What can hang from each mark
P: C K T
N: C K L T
L: B P
T: B N P
K: B N P
C: P
B: C K

Every row comes from one small tree of marks. Brackets hold a mark, then the marks that hang from it, in alphabetical order. Every link used is in the known rows. Which tree was each row made from?
Known rows
(T P): [-1.342 -0.362 -1.902 -1.301  0.497 -0.194  2.448  1.357  0.013  0.158
 -0.811 -0.112 -1.799 -2.020 -0.881  0.196 -1.068  1.275 -1.977 -0.930
  0.840 -1.859  0.891  2.505]
(L (B K)): [-2.934 -1.332 -3.422  0.535 -0.984 -0.867 -1.060  4.358 -1.466 -1.788
 -1.591  1.268 -1.615 -1.771 -0.893  0.429 -0.434  2.140 -1.581 -1.450
  1.056 -1.095  3.294  0.799]
(B C (K (N L) (P T))): [-0.782 -0.048 -0.758  2.020 -2.028  1.616  0.477 -0.761  0.485  4.327
 -1.019  3.060 -2.153 -3.210 -0.106  2.180  1.280 -1.016  0.975 -0.423
  3.246  2.653 -3.564 -3.295]
(N (L (B C K) P) T): [-5.698 -4.344 -0.937  0.601  0.089 -3.252 -3.232  2.347 -0.875  1.739
 -1.780  2.709 -1.363 -1.295 -0.874  2.437 -0.577  1.104  1.996 -0.153
  1.736  2.829  0.340 -0.507]
(L (P C K T)): [-1.538 -1.342  1.683 -0.835 -1.002 -1.973  1.527  2.045 -1.111  0.634
  1.329  0.426 -1.210 -2.232 -1.157 -0.280  0.650 -2.362 -2.562 -0.442
 -1.880 -0.819 -0.109 -1.672]
(P C K): [-1.584  0.055 -1.112 -0.858 -0.235 -0.195  2.657  1.633 -1.580 -0.557
  0.354 -0.471 -2.618 -2.708  0.730 -1.654 -0.915 -1.133 -2.212 -0.395
 -1.391 -1.388  1.326  0.789]
(N (K (B C)) (L (P T))): [-2.246 -2.671 -1.790  0.315 -0.157 -2.333 -0.871  1.144 -0.764  0.883
 -0.929  0.009  0.844 -2.710 -0.345  0.096  0.546 -0.251 -0.393 -1.818
  1.014  2.064 -1.190 -1.429]
(L P): [-2.062 -0.913 -0.834 -1.726 -0.565 -0.697 -0.107  4.116 -1.140 -1.331
  0.204  0.045 -2.395 -2.406 -1.999  1.587  0.378  1.159 -2.117  0.322
  0.762 -1.044  2.322  0.777]
(P K T): [-1.579  1.970 -0.935 -1.289 -0.832 -1.092  1.723  3.298 -1.776 -0.395
 -0.879 -0.883 -1.661 -1.895  0.021 -0.658 -0.380 -1.652 -3.620 -2.880
 -1.608 -2.351 -0.449 -0.620]
(B (C P) K): [-2.973 -1.409 -1.733  1.217 -0.129  0.231  0.068  3.498 -1.464  1.737
 -1.873  0.619 -3.977 -2.416 -0.298  1.448 -0.840  0.100  0.354  0.321
  1.814  0.556 -0.202  0.814]
(L (B K) P): [-3.385 -3.252 -1.834  0.494 -1.574 -1.551 -2.709  4.949 -1.413 -1.300
 -0.318  2.576 -1.452 -1.629 -2.546  1.886  0.506  2.221 -1.425 -0.565
  1.234 -0.682  3.488 -0.286]
(N L (T B (P C))): [-3.717 -3.278  0.117 -0.770  3.301 -2.187  3.521 -2.024  1.552  2.562
  0.885 -0.837 -0.756 -2.745  1.497 -1.405 -1.240 -0.714  0.259 -0.743
  0.326  2.087 -0.582  2.764]
(P C (K (N (L B))) T): [-1.068  0.250 -1.459  0.969 -0.696 -0.054 -0.356 -0.506 -1.600  0.151
 -0.108  1.277 -0.601 -2.063 -0.383  0.275  0.387 -0.949 -1.536 -1.239
  0.084  1.141 -0.303 -3.517]
(L (B C (K N)) P): [-2.731 -2.730 -1.481  1.862 -2.259  0.140 -4.157  2.576 -0.503  0.100
 -1.887  3.395 -1.414 -1.526 -3.339  3.178  1.290  2.917  0.943  1.158
  3.684  0.916  0.908 -1.611]
(P C (T B)): [-1.727 -1.337  0.336 -0.217  1.473 -1.838  3.327  1.491  0.414 -1.525
  0.404 -2.450 -0.227 -3.575  0.046 -1.960  1.023 -0.213 -1.801 -0.124
  0.293 -0.056  0.998  1.662]
(K B): [-1.853  0.310 -3.313 -1.888 -0.798  0.216  0.978  3.944 -0.445 -1.728
 -1.974 -2.114 -0.826 -2.168  0.234 -0.626 -1.068  2.442 -3.084 -2.460
  1.880 -0.885  2.206  1.758]
(P (K N)): [-0.908  3.058 -2.288 -0.958 -1.855  2.137 -0.025  2.126 -1.411 -0.071
 -0.621  0.263 -3.001 -1.904 -0.399  0.450 -0.324 -0.320 -2.932 -1.645
  0.054 -1.658 -0.246 -1.237]
(L (P (T (B C) (N K)))): [-2.334 -2.138  0.892  1.303  1.363 -2.606 -1.206 -0.858  0.756 -1.065
 -0.256 -0.342  0.223 -4.125 -1.194 -0.275  1.718 -0.178  0.229  1.536
  0.519  0.225 -2.254  0.026]
(T (P K)): [-1.575  0.019 -1.624 -0.952 -0.075 -0.276  2.323  1.319 -1.019  1.147
 -0.456  0.677 -2.235 -1.635 -0.142 -0.515 -1.433 -0.440 -2.711 -2.297
 -0.888 -2.835 -0.076  1.342]
(N C K (T B)): [-3.441  0.208 -2.222  0.074  1.354 -0.273  2.383  0.359  1.568 -0.793
  0.510 -2.138 -1.610 -3.634  1.297 -2.255  0.183 -1.122 -0.847 -0.775
 -1.728  0.716 -0.645  1.666]
(K (P T)): [-0.265  1.264 -0.126 -0.749 -1.726  1.133  2.302  2.918  0.241  0.056
 -0.155 -0.046 -0.992 -3.185 -0.651  1.188  0.721 -0.598 -3.196 -0.895
  1.197 -0.340 -0.469 -0.595]
(T B (N C K L) P): [-2.099 -1.915 -3.101  2.041  4.155 -0.812  3.152 -6.013  1.756  0.541
  1.294  0.382 -2.507 -5.140  1.420 -2.429  0.217  0.204  1.314  0.632
 -0.603  0.009 -1.625  1.544]

Which tree is each row?
[-1.964 -0.714 -1.285  1.134 -1.053 -0.228  0.468 -0.748  0.612  3.170
  0.971  2.575 -3.708 -2.891 -1.599  1.597  2.260 -0.830  0.713 -0.258
  0.352  1.667 -1.880 -4.255]	(B (K (N C (L (P T)))))
[-5.387 -1.305 -0.499  0.498  2.684 -1.292  0.112  1.540 -1.491  2.728
 -0.942 -1.137 -3.130 -2.549  1.962  0.642 -1.499 -1.956  0.248 -1.281
  0.604  2.345 -2.428  0.808]	(N L (T (B (C (P K)))))
[-4.913 -1.854 -1.551 -0.164  0.558 -1.820 -0.878  0.914 -0.769  0.571
  0.340  1.507 -2.524 -1.958 -0.387  1.283 -0.329 -0.284 -0.341 -0.792
 -1.102  1.263  0.368 -1.717]	(N C (L B (P K)) T)
[-3.688  0.047 -2.006  0.594  0.428  1.405 -3.345  1.046 -0.886  1.565
 -2.770  0.449 -2.014 -1.410 -0.938  4.131 -1.114  0.996  0.971  0.560
  3.636  4.304 -1.657 -1.422]	(K (N (L (B (C P))) T))
[-5.135 -1.930 -0.450  0.260  0.875 -2.264  0.543  2.440  0.771  1.285
 -2.200 -0.762 -1.632 -2.333  1.071 -0.813 -0.710  0.321  0.866 -0.995
  1.353  0.988 -0.828  2.568]	(N (T (B C K)))
[-1.930 -3.553 -1.584  1.146  1.165 -1.508 -2.357 -2.093 -1.006 -1.888
  1.574  2.258 -0.850 -3.807 -0.800  0.399  0.190  0.453  0.414  2.376
 -0.398  1.490  1.744 -1.299]	(T (N K (L B (P C))))
[-3.393 -1.017 -1.192  0.252  0.070 -0.270  0.112 -2.350  1.291  5.888
 -2.174  2.563 -2.328 -1.072  0.245  1.363 -1.436 -0.418  2.230 -1.324
  1.981  2.541 -4.029 -0.567]	(B C (K (N L (T P))))
[ 0.522 -0.040 -0.575  0.584 -0.872  2.387  1.684 -2.373  0.911 -0.202
  1.570  1.091 -1.501 -4.982  0.763 -0.856 -0.158 -1.454 -1.234  2.242
 -0.348  0.603 -0.779 -0.432]	(T (N (K (P C))))
[-2.211 -1.698 -2.158 -0.161 -0.159 -0.719  1.667  0.588  0.068  1.779
 -2.897 -0.138 -0.252 -1.394  0.459 -1.225 -1.888  1.442 -1.423 -2.648
  1.765 -1.410 -1.162  1.910]	(T (P (K (B C))))
[-2.487 -0.623 -3.174  1.333 -0.276  1.529  0.642 -0.831  0.831  0.556
  0.808  1.686 -1.279 -3.758  0.953  0.717 -0.132 -0.969 -0.274 -0.266
 -0.212  3.087 -0.579 -1.466]	(N C (K P) (L B) T)
[-2.548 -0.528 -0.173 -1.019 -0.110 -2.554  0.273  2.450 -2.410  1.053
  0.894  0.968 -2.189 -2.157 -0.601  0.957  0.381 -2.074 -2.221 -2.222
 -1.469 -0.598 -0.434 -2.343]	(N (L (P K T)))
[-2.362  0.089 -1.218 -1.490 -1.101  1.112 -0.095 -0.709  2.654  3.295
 -3.873 -0.659  0.689 -0.540 -0.534  0.812 -1.813  1.932 -0.449 -1.810
  3.743  1.955 -3.462  0.742]	(K (B C) (N (T P)))
[-1.145  1.857 -1.494 -0.192 -2.305  0.733 -0.235  1.358 -0.047  1.077
 -3.419 -0.972  0.157 -1.421 -0.187 -0.199 -0.076  0.328 -2.166 -2.947
  2.053 -0.035 -2.952 -2.061]	(P (K (B C) N) T)
[-2.197 -2.305 -2.644  1.703  0.494 -1.821 -0.445  0.224 -0.762 -1.289
  1.159  1.523 -0.767 -3.326 -1.627  0.795  1.947 -0.214 -0.379 -0.011
 -1.055  1.200  0.817 -2.514]	(N C K (L B (P T)))
[-0.316 -1.399 -1.161 -0.629 -1.903  2.151  2.710  1.702  1.205  0.159
  0.154 -0.615 -0.167 -3.546  0.647 -0.596 -0.424  1.037 -2.546 -0.349
  2.694  1.281  1.350  0.649]	(K B (P C))
[ 0.194 -0.464 -1.961  0.011 -1.828  3.630  1.489 -1.060  1.119  2.014
  0.574  0.715 -1.007 -3.662  0.879  0.619  0.105  0.782 -1.318 -0.450
  3.744  3.308 -0.200 -1.999]	(K B (N L) (P C))
[-0.209 -0.397 -1.560  1.007 -2.344  1.179  1.144  1.483  0.864  0.752
 -1.609 -0.342  1.679 -3.309  0.340 -0.430  0.360 -0.523 -2.075 -1.764
  1.941  1.383 -2.255 -0.832]	(N (K (B C) (P T)))
[-0.445  0.486 -1.275  1.814 -4.130  2.454 -1.656  2.476  0.600  1.103
 -0.766  3.165 -0.202 -2.087 -2.066  2.602  1.503  0.459 -2.301 -1.502
  2.743  0.920 -0.795 -3.703]	(L (B (K N (P T))))
[-1.285 -0.664 -1.965  1.503  1.486  1.075  0.717 -2.131  0.289 -0.274
  1.825  0.914 -1.808 -5.623  1.872 -0.619  0.478 -0.744 -0.776  0.314
  0.729  0.986 -0.814  0.065]	(T B (N (K P) L))
[-3.666  0.312  0.902 -1.301 -1.252  0.154 -1.930  2.485  0.282  1.450
  0.775  0.152 -1.543 -1.502 -1.088  1.333  0.336 -1.074 -2.403 -1.708
  0.156  0.332 -1.676 -1.541]	(L (P (K (N (T B)))))
[ 0.561  0.336  0.667  1.218 -3.637  2.732  1.809  0.032  1.488  3.357
  0.896  2.415 -1.364 -3.059 -0.762  0.730  1.315 -1.958 -1.379 -0.098
  1.387  1.713 -2.160 -3.402]	(B (K N (P C T)))
